Known rows, with every step that occurs
q > d: [ -9   1  12 -16 -19  -4 -28  27 -16  20 -16   1  -3 -31   9 -43  16  -4
 -12   8  -7  24  10  -2  28 -21 -11  -6  16  -8  25 -25 -18  -5   9 -56
  -7  24 -21 -24 -46 -20  35]
q > d > v: [-17  -6  24 -30 -27   2 -34  32 -23  23 -23   0   4 -25  11 -49  14 -19
 -23  -2   1  28   1   5  15 -25  -9   5  15  -2  41 -16  -9  -2  -1 -53
  -3  12 -27 -49 -53 -23  27]
g > d: [-10  -2  15 -21 -29 -10 -25  23 -30   1 -10   5  -7 -23  -3 -55  17 -16
  -7  -2  -5  12  12  -4  25 -29 -19  -5  16  -5  31 -19 -25  -2  13 -40
 -18  22 -10 -35 -42 -17  27]
q > d > v > u > w > r > x: [-11  -3  14 -54 -30   2 -35  53 -11  11  11 -14 -17 -28   5 -28   6 -25
 -29  15 -10  24  -8   5  38 -27 -23  27   3  -7  49 -46   3 -28  -6 -44
   4  31 -18 -53 -64   9  28]
x > r > w > u: [ -1  25   7 -29  -9  -7 -20  43  37   5 -17   6  -5  -8  -2 -36   5  10
  -5   5  13 -16  44 -21  65 -14 -32  16   5   7  40 -27 -42   1 -13 -53
   1  23  25  19 -41 -17   5]
l > x > r > w > u > v: [ -6  29   4 -35   1 -13 -34  24  46  28 -18  11   6   3   0 -26   4   8
 -26  16  13 -27  24 -22  65  -4 -19  40   9  23  17 -29 -42   7  -5 -65
 -23  21  24  31 -40  -6   1]
g > l > x > r > w > u: [  0  19  -6 -49  -8  -5 -19  37  36  -2  -9 -12  22   2  -9 -45  14   9
 -19   0  13 -16  29 -30  62  -4 -15  24   0  17  25 -18 -32  -1 -30 -66
 -29  40  30  39 -28  -9  -4]
u > w > r: [  9  22  14 -47 -11 -19 -21  36   6  -2  28  -8 -24 -18 -10 -47   4 -14
 -17   7  -2  19  20 -27  53 -14 -39   8   8 -27  27 -37 -23 -17   2 -33
  -8  32 -10  -9 -38   1  17]
w > u: [ -6  17  10 -26 -28  -7 -18  20   1  18 -15   2 -17 -19   2 -43  -2   3
 -11  -2  -1   3  18 -16  33 -22 -36  11  13 -13  34 -36 -28  -5   7 -53
 -10  16   6   7 -46  -3  28]
v > d > g > l > x > r: [-20 -14  16 -52 -15   4 -32  31 -34 -18 -16 -13  19  -2  -7 -55  26  13
 -25   1  26  21  21 -27  31 -26  12  12   0  16   8  -2 -14  -8 -20 -65
 -52  46 -13  -5 -13  -9  -9]
q > d > g > l: [-14 -20  18 -35 -36  13 -39  35 -30   6 -16 -13   4 -33  13 -50  18   1
 -26  -3   8  39  10  -8  18 -27   1 -13   6   2  23  -7 -21  -9  -6 -64
 -37  51 -31 -36 -48 -25  28]
x > r > w > u > v > d: [-10  13  22 -30 -23   3 -38  14  24  18 -30  16 -20  -2   5 -32   0  12
 -15   4  37 -22  22 -15  56 -23 -30  33  18  25  36 -33 -51   8  11 -57
 -23  26  13 -16 -41  -3   6]
q > d > g > l > x: [-20 -19   9 -40 -18  10 -39  27 -27  10 -13 -14  23 -21   7 -51  20  -1
 -36   0   1  35   1 -13  20 -19  15   0   4   6   8  -2 -11 -11 -15 -77
 -44  51 -24 -10 -43 -19  27]
v > d: [-12   2  22 -23 -22  -8 -25  15 -29  11 -20   4 -13 -19   2 -48  13  -2
 -11  -2  11  16  21 -12  23 -34 -17   5  23  -8  26 -27 -18  -4  17 -51
 -14  21 -18 -26 -32  -4  19]
q > d > v > u > w > r: [ -8   8  31 -57 -45   6 -42  45  -6  19  12 -20 -21 -28   6 -46  -6 -26
 -35   4 -10  22 -11   0  33 -29 -22  23   4 -12  52 -34   3 -16  -7 -43
   6  24 -25 -60 -62   5  30]
l > g: [-17  -3   4 -26 -27 -20 -27  30 -16  10 -16   0  16 -22  -7 -59  19 -13
 -12  -2  -4  24  22 -16  18 -33  -7   1  10 -21  25 -35 -29  -9   2 -53
 -10  39  -8  -8 -41 -14  48]
f > r > w > u > v > d: [ -2  18  21 -30 -32   7 -38   3  37  33 -25   7 -24  -9   7 -17 -11   3
 -24  -9  12  -9  20 -22  46 -22 -37  34  28  17  34 -32 -53   9  24 -67
 -14  25  18  -4 -55   1   7]
q > d > g > l > x > r > w: [-15  -9   5 -42   0   6 -42  46   9  -4 -19 -12  38 -11   2 -42  28  10
 -31   7  11  18  25 -17  53 -11  16   8  -2  33  15   7 -24  -5 -32 -72
 -33  54  -5  -1 -37 -33   1]
r > w > u > v > d > q: [-19  -2  27 -22 -27   5 -38  -5  -8  36 -38  18 -35 -21  20 -41 -19  -6
 -11  -1  41 -15  -2  -1  31 -40 -23  25  32  15  31 -35 -52  12  16 -57
 -24  33  -2 -24 -66  -7  25]
q > d > g > l > x > r > w > u: [-16  -4   6 -43 -14  18 -41  36  24  -1 -19  -7  27  -7   9 -41  12  15
 -33  -2  19  -3  13 -18  53 -14   2  17  -2  34  24   1 -30  -8 -34 -77
 -39  53  11  12 -45 -25  10]
r > w > u: [ -6  22  13 -19 -21  -7 -21  31  31  21 -20  10 -10 -20   6 -35  -3  -1
  -8  -5   7 -10  32 -15  50 -22 -36  17  18   2  37 -31 -39  -1   2 -55
   4  20  21   8 -54 -12  21]
q > d > v > u > w: [-25   2  29 -44 -50   6 -48  44 -14  30  -9 -10  -9 -34  10 -47  -5 -31
 -39   3 -10  22  -5   5  24 -40 -24  24   5   0  53 -25  19 -11   2 -54
   2  24 -31 -69 -61  -7  33]
q > d > g: [-21 -12  22 -16 -21   5 -37  36 -27  22 -25   5  -7 -34  14 -40  14   3
 -23   4   2  36  12  -6  22 -26  -3  -5  17   1  21 -11 -22  -9   2 -64
 -15  32 -31 -31 -53 -26  38]

Rows
[  1  22   6 -26  -1 -17 -22  52  24  -1 -15   5   5 -12  -8 -39  19   5
  -5  11   7   8  54 -21  64 -11 -21   9   9   8  30 -23 -36   1 -12 -48
   1  29   8   1 -29 -24  -6]
x > r > w
[-27 -22  13 -61 -57  -7 -39  47 -26  -8  15 -10   2 -20 -15 -50  16 -50
 -24  -8  -3  14 -16   2  22 -47 -16  25  -3  -6  55 -46 -14 -31  -7 -30
 -12  48  -1 -64 -65  13  51]
l > g > d > v > u > w > r > x
[-27 -13  37 -27 -42  11 -45   3 -25  31 -32  13 -36 -23  17 -36  -8   9
 -30  -5  34   4   1 -12  16 -39 -24  21  22  12  28 -30 -40  -3  23 -62
 -37  26 -13 -29 -54   3  24]
w > u > v > d > g
[-23 -16  38 -27 -35   3 -46  12 -39  26 -32   8 -24 -22  13 -35   4   3
 -28   3  29  24   7 -12  16 -37 -14  13  24   7  17 -25 -35   0  25 -57
 -32  27 -31 -45 -45  -4  19]
u > v > d > g
[-22 -18  20 -57 -21   3 -45  18 -31   2 -20  -9  12  -4  -3 -47  23  11
 -38   7  33  19   7 -23  28 -23  11  20   3  22   7 -10 -26   0  -3 -69
 -63  48 -21 -17 -20  -2  -7]
u > v > d > g > l > x > r
[-20 -13  21 -50 -18   7 -49  25  -4   8 -23  -5  20  -2   0 -37  23  12
 -36   1  45   7  21 -22  45 -24   6  26  11  40  10  -6 -36   2  -6 -71
 -53  51  -4 -14 -27 -11 -20]
u > v > d > g > l > x > r > w
[-17 -11  13 -22 -26  -8 -24  15 -53   4 -15   8 -15 -28   2 -66   6 -15
   2   1   6  19   2   7  15 -38  -8 -10  18  -6  28 -12 -28   6   6 -35
 -25  31 -20 -34 -52 -25  37]
g > d > q
[-21 -11  27 -23 -29  -6 -36  -2 -55  30 -31  12 -32 -25  12 -50  -5  -7
 -11   8  27  21  -2   3  10 -39  -8   9  29  -2  18 -30 -38  14  26 -49
 -32  26 -35 -40 -47  -6  24]
u > v > d > q
[-17  14  29 -52 -49 -11 -37  49 -14  27  -4 -11 -14 -28   1 -49  -8 -31
 -36   0 -10  21  12  -8  28 -39 -36  28   2  -9  53 -35  12  -7  -1 -47
   4  20 -21 -53 -54   3  14]
d > v > u > w
[-24 -16  23 -55 -32  11 -43   7 -20   4 -22  -5  -1   1   4 -45   9  17
 -38   1  39  -5  -4 -25  29 -25  -2  30   1  29  14 -14 -33  -2  -4 -72
 -70  45  -5  -4 -30   6   4]
w > u > v > d > g > l > x > r
[ -4   7   2 -48 -16 -16 -17  28 -15   8  -6 -22  21 -14  -8 -57  20  -6
 -24   5  -5  25  18 -23  30 -12  -5   7   7 -10  11 -19 -12  -3  -8 -62
 -34  38  -7  15 -25  -5   7]
g > l > x
[-12   3  30 -21 -33   5 -39   3  17  32 -28  13 -25 -15  15 -31  -8  -3
 -20  -4  34 -19  11 -11  40 -32 -37  27  30  20  36 -39 -47   4  23 -59
 -18  22  10 -20 -57   2  16]
r > w > u > v > d
[-13   0  14 -53 -16   2 -43  34  30   8 -20  -7  17  -2   5 -34   8  14
 -39   1  30 -10  18 -27  54  -8  -8  31  -1  34  21 -13 -46   2 -21 -75
 -51  49  16  18 -43  -8  -8]
d > g > l > x > r > w > u > v
[-25 -19  11 -22 -42 -11 -31  24 -31  -2 -10   8  16 -23  -9 -71  22 -30
  -9 -11  -5  14   4  -4  12 -42  -6  -4  11  -6  28 -24 -33  -5   7 -41
 -25  42  -7 -34 -44 -17  59]
l > g > d
[  9  36   2 -28 -22  -4 -18  31  51  21 -13  -2  -7 -11  -1 -25  -6   4
 -17  -7 -15  -2  43 -27  56 -10 -37  23  15  -1  38 -30 -45   3  -2 -61
   5  22  28  27 -53 -13   9]
f > r > w > u
[ -8   5  13 -49 -21   6 -37   7  21   8 -18  -3   7   7  -2 -42  10   8
 -31   0  40 -24  10 -23  52 -19 -12  37  12  33  25 -24 -37   6  -4 -67
 -47  40  20   9 -33   4 -10]
g > l > x > r > w > u > v > d
[ -2  25  16 -32 -16  -8 -34  36  41  21 -26  12 -12  -6   6 -26   3  12
 -19  11  24 -20  31 -17  62  -6 -35  29   9  18  35 -35 -56   7   2 -51
 -14  21  19   5 -45 -11   7]
x > r > w > u > v
[-33 -25  20 -38 -53  -9 -35  27 -39   2 -15   8  24 -16  -6 -75  19 -43
 -17 -22   3  12  -7   5  -1 -47  -3   2  11   0  47 -14 -22  -3  -5 -35
 -19  31 -11 -62 -48 -19  44]
l > g > d > v
[-24 -13  32 -63 -69  -3 -45  39 -22  -5  17 -12   1 -23 -13 -72   3 -52
 -26 -16   0   9 -20  -2  19 -55 -20  21  -1 -11  59 -33 -12 -17  -7 -27
 -11  42  -7 -73 -64   9  54]
l > g > d > v > u > w > r
[ -4  34  -1 -31   8 -13 -19  34  40  11 -17   5  11   4  -9 -32   8   9
 -15   9   3 -20  33 -25  69  -7 -19  29   7  16  24 -26 -31  -1 -21 -61
 -10  24  30  44 -31 -12   3]
l > x > r > w > u
[ -7  13  18 -26 -36 -11 -32  13   4  38 -23   9 -25 -20   9 -38  -8   2
 -23   4   9  -2   6 -13  29 -19 -36  20  16  -8  27 -43 -40   3  21 -56
 -24  18  -3  -4 -50   3  24]
w > u > v
[ -5  18  22 -24 -25  -6 -36  21  35  36 -23  11 -19 -19  12 -28  -9   1
 -24   2  19 -16  19 -13  47 -16 -40  29  22   9  32 -40 -53   4  16 -58
 -10  20  14  -1 -58  -7  18]
r > w > u > v
[-15  -5  30 -25 -30  -7 -38   1 -29  29 -25   8 -23 -20   7 -43   8  -5
 -22   6  19  14   7 -11  19 -31 -20  16  25  -2  21 -37 -32   4  33 -52
 -28  20 -22 -34 -38   1  16]
u > v > d
[-15  -6  19 -60 -41  -4 -33  52 -23  -6  16 -13 -22 -22  -9 -41  11 -36
 -22   3  -8  13  -4   2  34 -33 -29  25   3  -2  53 -43  -5 -25  -2 -27
  -8  29  -5 -65 -62  15  21]
g > d > v > u > w > r > x
[-11   1   4 -49  -3  -7 -31  52  12 -14 -14 -12  35  -4  -7 -45  26  12
 -28   2  17  16  44 -30  57 -10   2  14  -2  25  16   1 -28  -4 -31 -65
 -35  52   5  18 -25 -22 -18]
d > g > l > x > r > w
[-24 -15  28 -43 -35  15 -50   5   7  21 -27  -5  -1  -9  15 -35  -3   2
 -43 -13  41 -10   0 -21  33 -32 -11  33  22  39  19 -16 -43   3   3 -77
 -55  49   8  -7 -51   4   4]
r > w > u > v > d > g > l > x
[-16   1  31 -29 -41   2 -37  -5 -15  35 -25  11 -34 -16  11 -38  -8   1
 -20  -3  26  -7  -2 -11  22 -34 -31  22  26   0  30 -43 -39   0  32 -59
 -33  17  -7 -22 -48  10  29]
w > u > v > d
[-22 -30  34 -45 -50   6 -47  14 -41  15 -26 -10 -16 -22  11 -44  12   1
 -33  -8  37  30   4 -13  10 -36  -9   7  20  12  22 -17 -38  -3  19 -63
 -56  45 -30 -51 -39  -2   9]
u > v > d > g > l
